What can hang from each mark
Q452: Q327
Q245: Q30
Q30: Q245 Q261 Q327 Q889
Q992: Q136 Q558
Q415: Q261
Q261: Q30 Q415
Q136: Q992
Q558: Q30 Q992
Q327: Q30 Q452
Q889: Q30 Q931

Known rows, with every way that one mark hangs from another
Q992(Q136 Q558(Q30(Q245 Q327))): [-0.35  0.67  1.77 -0.62  3.68 -1.04  0.63 -1.11  2.04 -0.78  1.40 -1.20
  0.27 -0.64 -0.44 -3.06 -3.01 -0.42  0.42 -1.64 -0.37  0.14 -0.45 -1.68
  0.47  0.53  1.76  0.61  0.57  0.07]
Q992(Q136 Q558): [-0.31 -1.55  0.65 -1.53  3.39  0.01  0.53 -0.74  1.41  0.33  1.25 -1.09
  0.96 -1.20 -0.25 -3.04 -2.53  0.10 -0.46 -0.91  0.07 -1.20  0.45 -1.51
 -0.18  0.21  1.04  0.93  0.16  0.02]
Q415(Q261(Q30(Q327(Q452) Q889(Q931)))): [ 0.28  1.24 -0.44  0.58 -0.48 -0.05 -0.07 -0.51 -0.65 -1.22  0.66  3.66
 -0.21  0.66 -0.37  1.49  1.43  0.12  0.68 -0.45 -1.45  1.05 -0.38  0.98
  0.13  0.19  1.50 -0.06 -0.13 -0.02]
Q889(Q30(Q245 Q261 Q327) Q931): [-0.81  0.19  1.61  2.90  1.03 -2.53 -1.43 -0.32 -1.94 -1.40  0.09  1.78
 -0.04 -0.37 -1.05  0.74  0.63  0.37  0.99 -0.14 -0.14  1.84 -2.27  1.21
  0.99  0.49 -0.15 -1.03  0.95 -0.06]
Q452(Q327(Q30(Q245 Q889(Q931)))): [-0.26 -0.78  0.58  0.76  0.44 -1.33 -0.33 -1.21 -1.81 -2.00  0.46  0.31
 -0.64  0.36 -0.83 -3.18  0.82  0.26  0.87 -1.80 -1.85  0.70 -0.43  0.10
  1.21  0.23  0.41  0.19  0.32 -1.34]
Q245(Q30(Q327(Q452) Q889(Q931))): [ 0.27 -0.87  0.08  1.17  1.06 -1.14 -0.56 -1.36 -1.12 -1.06 -0.76  0.36
 -1.32  0.15 -0.50 -0.32 -1.34  0.74  1.89 -0.18 -0.91  0.75  0.03 -0.83
  0.43  0.17  1.93 -0.14  0.27 -0.79]
Q558(Q30(Q889) Q992(Q136)): [-0.39  2.18 -0.54 -0.09  4.80 -1.03 -0.19 -0.97  1.53  1.44 -0.83 -2.46
  0.01 -1.91 -0.20 -2.22 -4.00 -0.64  0.48 -1.85 -0.87  0.21  0.52 -0.38
  0.05  0.38  1.69  0.54  0.25  0.89]
Q245(Q30(Q261(Q415) Q327(Q452) Q889)): [ 0.41  0.29  0.58  2.05  2.02 -0.59 -1.27 -0.69 -1.86 -1.85 -1.84  2.41
 -2.03  0.14 -0.87  0.16  0.10 -0.49  1.63  0.48 -1.36  1.74 -1.10 -1.47
  0.25  0.21  2.64  0.46  0.48 -1.25]
Q889(Q30(Q245) Q931): [-0.97 -0.19  0.81  1.46  1.36 -1.94 -1.14 -0.55 -0.47  0.31  1.52  0.39
  0.56  0.06 -0.88  0.46  0.70  1.33  0.82 -0.85  0.20  1.20 -2.05  1.35
  0.69  0.48 -1.39 -1.61  0.40  0.17]
Q452(Q327(Q30(Q261(Q415)))): [-0.03  0.22  0.47  0.90 -0.26 -0.28 -0.30 -0.62 -2.31 -2.17 -1.20  2.42
 -0.86  0.25 -0.58 -2.91  1.44 -0.38  0.40 -0.79 -2.35  0.99 -0.42 -0.91
  0.91 -0.16  0.20  0.99  0.34 -2.18]
Q889(Q931): [-0.54 -2.87 -0.17  0.74  0.28 -0.87 -0.62 -0.13 -0.58  0.03 -0.74 -0.11
  0.58  0.13  0.11  0.91 -0.66  0.65  0.23  0.17  0.44 -0.96  0.34  1.62
  0.17 -0.13 -1.52 -0.15  0.33  0.82]
Q992(Q558): [ 0.03 -0.25  1.07 -0.33  2.68  0.24  0.52 -0.39  1.15  0.00  0.83 -0.48
  0.34  0.59 -0.09 -0.24 -0.97  0.14  0.20 -0.48  0.77 -0.18  0.28  0.10
  0.47  0.15  1.20  0.91  0.32  0.20]
Q30(Q245 Q261(Q415) Q327(Q452)): [-0.50  2.35  1.79  2.70 -2.16 -0.56 -0.36  0.54 -2.47 -5.46 -2.39  3.25
 -0.93  0.02 -1.20  0.47  2.73 -0.94  0.49  0.52 -0.21  1.79 -2.09 -1.21
  0.30  0.37  0.76  0.68  0.47  0.08]
Q261(Q30(Q327 Q889(Q931)) Q415): [ 0.10  1.33 -0.16  0.95 -0.47 -0.71 -0.60 -0.13  0.19 -0.95 -1.24  2.62
 -1.26  0.25 -0.09  2.16  1.09  0.25  0.61  0.36 -1.84  1.52 -1.69  3.01
  0.27  0.14  1.23 -0.52  0.61  1.32]
Q136(Q992(Q558(Q30))): [-0.22  0.32  1.48 -1.66  5.06 -0.08  0.33 -0.90  2.19  0.62 -0.63 -0.86
  0.85 -0.63 -0.21 -2.18 -1.57  0.07  0.59 -1.28  0.04 -0.51 -0.17 -1.11
  0.12  0.39  0.79  0.76  0.28 -0.66]
Q261(Q30(Q245 Q327 Q889) Q415): [ 0.02  3.25  0.69  0.86 -0.45 -0.75 -0.40 -0.03  0.97 -1.79  0.61  1.97
 -1.57  0.39 -0.68  1.71  2.47  0.11  0.61 -0.15 -1.51  2.39 -2.95  2.05
  0.39  0.60  1.70 -0.86  0.51  1.13]
Q889(Q30): [-0.03  2.19  0.19  0.44  0.87 -0.56 -0.39 -0.47 -0.31  1.15  0.81  1.25
 -0.04 -0.32 -0.51 -0.40  0.23  0.54  0.49 -0.56 -0.78  1.75 -1.25 -0.15
  0.28  0.20  0.32 -1.02  0.00 -0.83]
Q558(Q30(Q261(Q415)) Q992): [-0.50  3.60  0.25  1.59  3.67 -0.34 -0.64  0.10  0.83  0.19 -2.28  0.20
 -0.46 -0.52 -0.20  0.60 -1.21 -1.08  0.51 -0.48 -0.31  1.37 -0.52 -0.10
  0.41  0.17  0.50  1.11  0.64  0.41]
Q452(Q327(Q30(Q245 Q261(Q415) Q889(Q931)))): [-0.37 -0.97  0.96  1.66  1.14 -1.25 -1.01 -0.81 -2.48 -2.52 -0.62  1.66
 -0.92  0.37 -1.03 -2.54  1.62 -0.36  0.74 -1.31 -1.98  1.08 -1.11  0.36
  1.13  0.20  0.43  0.55  0.59 -1.28]
Q327(Q452): [-0.03  0.98 -0.71 -0.40 -2.54  0.57  0.50 -0.35 -1.48 -1.85 -1.46  1.62
 -0.02  0.17 -0.34 -0.59  0.45  0.45  0.35 -0.55 -0.32  0.12  0.68 -1.60
 -0.11 -0.26 -0.66  0.17 -0.62 -0.43]
Q327(Q30(Q245 Q261 Q889) Q452): [-0.24  1.92  0.83  0.97  1.83 -1.04 -1.83 -0.62 -2.61 -2.80  0.08  2.44
 -0.83 -0.05 -1.58 -2.05  1.92 -0.72  0.95 -1.54 -1.57  1.72 -1.77 -0.33
  1.27  0.60  1.18 -0.10  0.07 -1.12]
Q558(Q30(Q245 Q261 Q889) Q992(Q136)): [-0.80  2.19  0.61  1.15  6.21 -1.85 -1.16 -0.59  1.05  0.17  0.19 -1.88
 -0.33 -1.90 -0.98 -1.56 -2.42 -1.31  0.56 -1.93 -0.30  0.93 -1.15 -0.41
  0.44  0.81  1.68  0.34  0.69  0.90]
Q452(Q327(Q30(Q889))): [ 0.18 -0.28  0.19  0.31  0.24 -0.67 -0.01 -1.19 -1.90 -1.44 -0.38  0.80
 -0.86  0.16 -0.50 -3.51  0.25 -0.03  0.71 -1.54 -2.39  0.74  0.26 -0.33
  0.96 -0.03  1.09  0.53  0.13 -1.75]

Rows
[-0.39  1.67  1.54  0.96  2.44 -1.17 -1.81 -0.02 -0.60 -1.16  1.86  1.07
 -0.45 -0.08 -1.03 -1.54  2.00 -0.72  0.35 -0.65 -1.01  1.48 -2.36  0.19
  1.37  0.67  0.51 -0.21  0.61 -1.33] -> Q327(Q30(Q245 Q261))
[ 0.19  3.86 -0.42 -0.08 -3.62  0.42  0.59 -0.03  0.19 -2.22 -1.24  3.74
 -1.24  0.36 -0.10  1.37  2.14  0.63  0.42  0.36 -1.99  1.94 -1.50  0.40
  0.14 -0.11  0.38 -0.28  0.00  0.10] -> Q261(Q30(Q327(Q452)) Q415)
[-0.27  2.35  0.25  1.00 -1.52 -0.93 -0.42 -0.26 -0.13 -2.75 -0.45  2.75
 -1.30  0.49 -0.77  1.89  2.38  0.61  0.94 -0.35 -1.44  2.00 -2.48  2.08
  0.46  0.42  0.65 -0.90  0.38  1.31] -> Q261(Q30(Q245 Q327(Q452) Q889(Q931)) Q415)
[-0.26  0.32  1.79 -0.27  4.84 -1.32  0.22 -1.27  1.67 -0.49  1.11 -1.39
  0.04 -0.73 -0.59 -3.03 -3.40 -0.73  0.62 -1.89 -0.52  0.23 -0.51 -0.99
  0.45  0.65  2.70  0.55  0.67  0.51] -> Q992(Q136 Q558(Q30(Q245 Q327 Q889)))
[-0.26  1.90  0.55  1.21 -0.40 -1.19 -0.69 -0.10  0.71 -1.79  0.28  1.97
 -1.30  0.42 -0.62  2.20  2.16  0.38  0.72 -0.10 -1.27  1.94 -2.83  2.90
  0.49  0.54  1.01 -0.99  0.68  1.54] -> Q261(Q30(Q245 Q327 Q889(Q931)) Q415)
[ 0.09 -2.06 -0.03  0.91  3.75 -1.10 -1.41 -1.08  0.08  1.12  0.90 -0.65
 -1.02  0.41 -0.46  0.39 -1.04  0.65  1.54 -0.27 -0.39  0.45 -0.61  0.11
  0.39  0.30  1.15 -0.53  0.42 -0.62] -> Q245(Q30(Q889(Q931)))
[ 0.21  2.65  0.14  0.48 -0.50 -0.09  0.04 -0.44 -0.14 -1.84  1.85  3.22
 -0.41  0.77 -0.76  1.15  2.42 -0.01  0.68 -0.82 -1.25  1.65 -1.32  0.37
  0.21  0.53  1.88 -0.32 -0.20 -0.11] -> Q415(Q261(Q30(Q245 Q327(Q452) Q889)))
[-0.44  1.72 -0.10  0.87  6.10 -1.34 -1.04 -0.66  0.55  1.02 -1.33 -1.26
 -0.33 -2.04 -0.51 -1.58 -3.55 -1.43  0.44 -1.49 -0.89  0.53 -0.02 -0.36
  0.23  0.40  1.87  0.76  0.64  0.66] -> Q558(Q30(Q261 Q889) Q992(Q136))
[-0.39  3.88  1.49  2.32 -0.59 -0.99 -0.64 -0.11 -2.06 -2.67 -0.93  3.50
 -0.71 -0.30 -1.34 -0.18  2.18 -0.14  0.84 -0.16 -0.95  3.02 -2.64 -0.91
  0.46  0.47  0.91 -0.53  0.31 -0.79] -> Q889(Q30(Q245 Q261(Q415) Q327(Q452)))
[ 0.20  2.24  0.41  0.63  0.37 -0.27 -0.10 -0.30  0.40 -1.24  2.41  2.69
 -0.39  0.67 -0.64  1.36  2.23 -0.17  0.55 -0.62 -1.15  1.64 -1.61  0.96
  0.27  0.61  2.13 -0.38  0.01  0.05] -> Q415(Q261(Q30(Q245 Q327 Q889)))
[ 0.02  1.24  0.30  0.84  0.40 -0.60 -0.32 -0.33  0.22 -1.19  2.22  2.61
 -0.19  0.74 -0.61  1.68  2.08  0.03  0.66 -0.60 -1.01  1.28 -1.45  1.44
  0.35  0.56  1.61 -0.40  0.12  0.28] -> Q415(Q261(Q30(Q245 Q327 Q889(Q931))))
[-0.56 -1.27  1.44 -0.36  6.03 -1.40 -0.43 -1.26  1.80  0.39  1.62 -1.47
  0.43 -0.45 -0.66 -2.42 -3.24 -0.39  0.54 -2.05 -0.13 -0.35 -0.55 -0.34
  0.43  0.63  1.42  0.29  0.69  0.76] -> Q992(Q136 Q558(Q30(Q245 Q889(Q931))))
[-0.14 -0.97  1.21 -0.15  6.76 -0.97 -0.69 -1.04  1.05  0.70  0.47 -0.15
 -0.02 -0.70 -0.54 -2.29 -3.46 -1.30  0.34 -1.57 -0.66 -0.08 -0.30 -0.73
  0.37  0.39  2.25  0.81  0.77  0.15] -> Q992(Q136 Q558(Q30(Q261 Q889)))
[-0.44  2.30  1.39  1.63  2.28 -1.35 -1.39 -0.11 -0.85 -0.11  1.69  1.74
 -0.36 -0.22 -1.27  0.13  1.78 -0.11  0.57 -0.59 -0.20  2.43 -2.87 -0.19
  0.73  0.63  0.31 -1.17  0.45 -0.88] -> Q889(Q30(Q245 Q261))
[-0.04  1.66  0.14  0.40 -1.24 -1.85 -0.04 -0.87 -0.02 -2.05  1.41  1.11
 -1.17  0.17 -0.70  1.21  0.99  0.81  1.17 -1.07 -1.03  1.62 -1.59  1.91
  1.04  0.48  0.97 -1.40  0.32  0.75] -> Q261(Q30(Q245 Q327(Q452) Q889(Q931)))
[-0.12  0.72  1.02 -0.93  2.65 -0.47  0.96 -1.25  1.15 -0.74 -0.21 -0.16
  0.27 -0.76 -0.19 -3.24 -3.64 -0.36  0.47 -1.52 -0.87 -0.12  0.57 -2.16
  0.25  0.18  1.74  0.96  0.32 -0.22] -> Q992(Q136 Q558(Q30(Q327(Q452))))
[ 0.02  1.60  0.06  0.73 -0.45 -0.40 -0.12 -0.47 -0.28 -1.83  1.70  3.15
 -0.23  0.85 -0.71  1.49  2.20  0.19  0.76 -0.76 -1.11  1.34 -1.22  0.83
  0.28  0.48  1.40 -0.39 -0.07  0.16] -> Q415(Q261(Q30(Q245 Q327(Q452) Q889(Q931))))
[-0.42  3.84  1.28  2.45  4.14 -2.05 -0.54 -0.45  0.32 -1.33 -1.14 -1.41
 -1.00 -0.89 -0.76 -0.06 -1.86 -1.43  1.24 -1.27 -0.17  1.99 -0.93  0.42
  1.03  0.76  2.78  0.65  0.98  1.04] -> Q558(Q30(Q245 Q261 Q327 Q889) Q992)
[-0.94  0.95  1.38  3.05 -0.27 -1.83 -1.32 -0.24 -2.65 -2.63 -1.51  3.42
 -0.07 -0.14 -1.22  0.82  1.51  0.52  1.04 -0.05 -0.46  2.08 -2.40  0.62
  0.61  0.34 -0.59 -0.71  0.65  0.02] -> Q889(Q30(Q245 Q261(Q415) Q327(Q452)) Q931)
[-0.46 -1.20  1.58  3.42  0.76 -2.42 -1.43 -0.30 -3.57 -4.57 -2.09  1.70
 -0.95 -0.26 -1.40  0.71  0.56 -1.07  1.19 -0.42  0.01  1.03 -1.31  1.08
  0.82  0.58  1.75  0.06  0.81  1.13] -> Q30(Q245 Q261 Q327(Q452) Q889(Q931))
[-0.01  3.77  0.27  0.66 -1.70 -0.51 -0.10 -0.20  0.25 -2.74  0.06  2.79
 -1.57  0.43 -0.82  1.42  2.68  0.31  0.80 -0.40 -1.60  2.47 -2.65  1.33
  0.36  0.48  1.37 -0.81  0.20  0.91] -> Q261(Q30(Q245 Q327(Q452) Q889) Q415)
[-0.62  3.90  0.32  0.51  2.20 -1.60  0.59 -1.19  0.78 -1.66 -1.10 -2.15
 -0.28 -1.99 -0.72 -2.83 -3.25 -0.45  0.99 -2.24 -0.83  1.00  0.04 -1.46
  0.35  0.67  2.24  0.49  0.17  0.98] -> Q558(Q30(Q245 Q327(Q452) Q889) Q992(Q136))
[ 0.35  3.31 -0.45  0.40 -1.80  0.00  0.02 -0.26 -0.25 -1.90 -1.50  3.43
 -1.54  0.24 -0.33  1.43  1.55  0.18  0.68  0.05 -2.20  2.13 -1.54  1.52
  0.14  0.07  1.65 -0.35  0.14  0.72] -> Q261(Q30(Q327(Q452) Q889) Q415)
[-0.82  0.58  1.25  2.69 -0.13 -2.28 -1.13 -0.51 -2.67 -2.30 -0.73  2.57
 -0.06 -0.31 -1.19  0.50  0.82  0.55  1.17 -0.42 -0.31  1.81 -1.97  0.46
  0.93  0.37 -0.50 -0.93  0.63 -0.24] -> Q889(Q30(Q245 Q261 Q327(Q452)) Q931)
[ 0.10  3.00  0.70  1.67 -0.67 -0.93 -0.37 -0.43 -2.52 -1.45 -1.52  3.34
 -0.65 -0.60 -0.79 -0.55  0.41 -0.19  0.80 -0.09 -1.30  2.43 -1.14 -1.05
  0.56  0.10  1.25 -0.34  0.24 -1.30] -> Q889(Q30(Q261 Q327(Q452)))
[-0.61 -1.11  0.47  2.17  2.45 -1.72 -1.85 -0.30 -1.88  0.76 -0.50  2.34
  0.20 -0.26 -0.68  1.13  0.07  0.36  0.66 -0.05 -0.37  1.09 -1.43  1.59
  0.61  0.07 -1.00 -0.91  0.71 -0.32] -> Q889(Q30(Q261) Q931)
[-0.63  3.37  0.68  1.47  3.46 -1.88 -0.24 -0.90 -0.22 -2.09 -1.59 -1.01
 -0.64 -2.15 -1.01 -2.26 -2.79 -1.24  0.93 -1.84 -0.80  1.31 -0.51 -1.29
  0.50  0.69  2.37  0.73  0.55  0.73] -> Q558(Q30(Q245 Q261 Q327(Q452) Q889) Q992(Q136))
[-0.04  1.54  1.14  1.48 -1.20 -1.41  0.24 -0.67 -1.78 -4.00 -0.81  0.05
 -0.87 -0.19 -1.09 -0.90  0.34 -0.35  1.10 -1.05 -0.24  1.29 -0.73 -0.09
  0.38  0.65  2.57 -0.22  0.05  0.97] -> Q30(Q245 Q327(Q452) Q889)
[-0.22  0.60  0.71  0.13 -0.93 -0.75  0.34 -1.00 -1.30 -2.22  0.92  0.53
 -0.56  0.32 -0.69 -3.63  1.44  0.37  0.60 -1.59 -1.84  0.93 -0.50 -1.10
  1.12  0.14  0.03  0.29  0.12 -2.02] -> Q452(Q327(Q30(Q245)))
[-0.74  4.24  0.43  0.54  2.68 -0.96  0.30 -0.42  2.29  0.09  0.71 -2.49
 -0.05 -0.42 -0.37 -0.41 -1.26 -0.06  0.81 -1.65  0.47  1.27 -0.61 -0.47
  0.73  0.59  0.31  0.17  0.31  0.66] -> Q558(Q30(Q245) Q992)
